What can hang from each mark
J_751: J_172 J_876
J_688: J_629
J_629: J_174
J_172: J_751
J_174: J_88 J_629 J_755
J_755: J_174
J_853: J_88
J_88: J_174 J_688 J_853 J_876

Each row was made from one small tree. The marks that hang from a mark follow it in brackets, in the order of their numbers. Every link used is in the known rows. Write each row's tree.
In the rows, zero is written as 128.
Known rows
J_688(J_629(J_174(J_88(J_853) J_755))): [130,123,161,146,121,188,98,147,111,154,132,145,108,147,100,116,97,154,123,119,117,179,100,153,146]
J_629(J_174): [143,174,124,97,144,111,105,131,141,163,102,106,135,150,121,132,116,121,142,102,120,89,201,127,101]
J_755(J_174(J_88(J_853) J_629)): [95,167,134,124,158,172,107,168,126,112,145,145,155,106,131,120,129,168,89,189,169,155,139,129,165]
J_629(J_174(J_88 J_755)): [120,117,122,166,137,159,73,151,93,171,135,106,119,159,113,144,76,114,119,118,105,127,122,139,97]
J_172(J_751): [137,152,105,77,134,79,155,89,179,130,120,102,96,85,150,145,89,124,132,119,121,57,178,113,115]
J_174(J_88 J_629 J_755): [112,109,118,142,144,165,74,154,93,149,129,119,110,106,115,134,105,120,100,146,134,133,115,132,113]
J_755(J_174(J_88(J_688 J_853) J_629)): [105,153,131,142,140,154,112,142,87,116,149,153,148,114,133,114,134,160,119,168,144,194,118,132,163]
J_172(J_751(J_876)): [159,138,108,101,165,60,145,77,188,148,119,131,73,88,148,142,41,93,148,102,138,32,170,109,126]
J_853(J_88(J_174(J_629 J_755) J_876)): [156,71,97,144,121,172,118,145,131,135,109,93,117,136,117,110,142,95,112,139,186,102,104,106,97]
J_629(J_174(J_88(J_853))): [110,156,176,121,134,149,115,136,133,154,132,139,135,141,120,135,96,173,129,133,117,135,161,131,138]
J_755(J_174(J_88(J_853 J_876))): [91,146,143,134,145,117,171,152,165,64,174,156,165,150,157,153,127,172,90,174,149,84,118,108,146]
J_88(J_174(J_629 J_755) J_853): [137,109,152,124,118,180,106,167,137,141,86,124,91,97,124,88,133,169,88,129,169,153,114,139,148]
J_88(J_688 J_853): [126,140,155,101,123,72,166,103,127,112,97,132,125,116,139,137,146,173,139,99,92,134,150,113,150]
J_174(J_88(J_688) J_629): [114,139,126,129,139,128,95,109,84,158,137,129,132,104,121,129,127,99,151,131,112,166,147,138,121]
J_629(J_174(J_88(J_876))): [118,147,141,123,145,116,126,132,150,133,170,131,154,175,124,148,97,104,146,120,127,76,160,126,93]
J_853(J_88(J_174 J_688 J_876)): [146,82,102,157,95,107,170,89,137,128,118,103,159,150,150,139,163,83,170,114,120,109,120,95,105]
J_751(J_172): [111,154,101,79,110,60,126,128,172,128,83,113,115,100,108,142,115,98,114,118,108,41,174,135,130]
J_755(J_174(J_88(J_853 J_876) J_629)): [101,153,141,114,160,143,144,167,148,74,176,161,150,137,131,118,132,165,95,187,195,113,127,118,149]
J_688(J_629(J_174(J_88))): [127,163,127,129,136,159,97,119,124,170,143,133,144,141,108,128,111,94,156,126,115,162,158,158,113]
J_853(J_88): [131,128,94,113,135,98,141,100,130,135,83,95,151,114,139,164,145,121,117,136,113,82,171,79,110]
J_88(J_853): [123,155,151,80,140,86,156,126,166,112,95,131,125,110,143,144,141,186,104,122,123,88,170,105,152]
J_174(J_88): [96,142,121,135,139,110,124,120,138,131,135,122,150,117,149,167,113,118,116,138,95,99,154,122,119]
J_688(J_629(J_174)): [160,179,118,90,144,127,112,118,141,162,115,118,137,143,105,120,130,103,158,103,122,135,187,149,111]
J_88(J_688): [135,144,108,116,123,66,138,97,117,129,106,111,130,126,140,147,146,116,149,94,85,113,162,118,111]
J_688(J_629): [138,161,102,85,136,97,142,108,153,125,112,123,133,106,125,143,154,109,128,118,111,109,165,137,128]

Which tree is each row?
[111,157,95,129,168,137,116,161,142,92,180,134,167,143,131,133,130,108,103,182,183,94,142,120,115] -> J_755(J_174(J_88(J_876) J_629))
[140,100,156,118,118,152,138,169,158,111,120,139,96,127,126,88,139,162,96,127,191,107,104,129,135] -> J_88(J_174(J_629 J_755) J_853 J_876)
[142,146,151,91,110,88,169,91,132,111,100,147,123,114,121,122,164,157,154,99,101,171,134,136,162] -> J_88(J_688(J_629) J_853)
[103,109,160,129,138,168,93,157,102,133,124,142,97,100,114,122,110,174,83,152,144,146,106,128,149] -> J_174(J_88(J_853) J_629 J_755)
[121,91,158,160,101,140,133,117,88,126,134,150,109,125,119,132,131,147,131,113,75,201,55,150,163] -> J_174(J_88(J_688(J_629) J_853) J_755)
[145,132,152,128,83,133,166,103,152,135,104,145,123,108,138,100,173,135,165,103,109,197,117,158,166] -> J_88(J_174 J_688(J_629) J_853)
[129,115,165,128,92,89,193,116,166,95,124,147,130,141,157,116,157,150,155,97,124,112,117,125,143] -> J_88(J_174 J_688 J_853 J_876)
[138,92,118,153,109,122,144,152,167,119,121,108,120,147,153,132,130,105,108,112,139,62,101,126,99] -> J_88(J_174(J_755) J_876)
[123,142,99,162,130,111,154,110,118,89,185,149,172,157,137,139,150,84,152,148,114,148,94,138,126] -> J_755(J_174(J_88(J_688(J_629) J_876)))
[159,67,91,176,97,184,85,118,77,178,78,89,114,109,113,104,149,90,145,121,135,185,94,119,107] -> J_853(J_88(J_174(J_629 J_755) J_688))
[129,96,113,176,105,136,106,105,79,146,134,125,113,126,117,144,122,93,142,109,61,180,70,155,125] -> J_174(J_88(J_688(J_629)) J_755)
[139,138,113,127,113,143,107,120,119,161,104,110,128,100,132,96,156,86,164,115,139,166,152,149,119] -> J_88(J_174(J_629) J_688)
[139,112,109,142,121,179,79,163,123,165,97,103,104,102,125,95,129,112,105,123,161,136,123,146,114] -> J_88(J_174(J_629 J_755))
[136,81,118,161,108,115,142,109,101,108,167,131,118,158,119,144,129,85,150,107,88,142,61,147,112] -> J_174(J_88(J_688(J_629) J_876) J_755)
[105,168,91,137,164,163,87,161,111,129,150,127,160,108,130,135,127,111,98,181,163,136,150,125,125] -> J_755(J_174(J_88 J_629))
[149,60,97,165,101,141,146,129,147,126,110,90,133,153,143,143,135,106,114,125,143,75,92,91,98] -> J_853(J_88(J_174(J_755) J_876))
[87,159,134,146,140,137,141,152,138,101,143,147,162,127,152,150,123,180,85,180,137,126,124,113,159] -> J_755(J_174(J_88(J_853)))
[152,81,88,153,117,195,87,145,107,170,79,87,118,107,119,108,133,105,105,148,164,147,113,105,105] -> J_853(J_88(J_174(J_629 J_755)))
[126,85,124,155,135,121,101,135,85,119,165,125,107,145,110,128,119,99,133,118,125,130,84,133,101] -> J_174(J_88(J_688 J_876) J_629 J_755)
[112,95,165,146,123,155,98,137,70,140,125,139,94,111,113,115,115,161,122,126,114,189,79,136,148] -> J_174(J_88(J_688 J_853) J_629 J_755)
[102,138,169,87,157,123,150,142,154,90,166,158,128,123,129,125,135,166,110,154,164,99,141,120,147] -> J_174(J_88(J_853 J_876) J_629)
[131,131,163,88,123,50,195,103,153,80,131,146,128,150,141,136,151,166,144,97,116,87,139,104,139] -> J_88(J_688 J_853 J_876)
[167,148,162,79,121,98,164,107,144,111,140,154,123,176,102,97,144,143,184,83,131,151,145,145,135] -> J_88(J_688(J_629(J_174)) J_853 J_876)
[181,115,115,127,118,112,122,121,107,138,134,117,107,191,95,110,123,86,178,69,114,138,109,153,89] -> J_88(J_688(J_629(J_174(J_755))) J_876)
[111,146,128,154,116,140,143,112,106,109,155,160,157,124,134,133,148,147,136,159,105,207,97,145,168] -> J_755(J_174(J_88(J_688(J_629) J_853)))
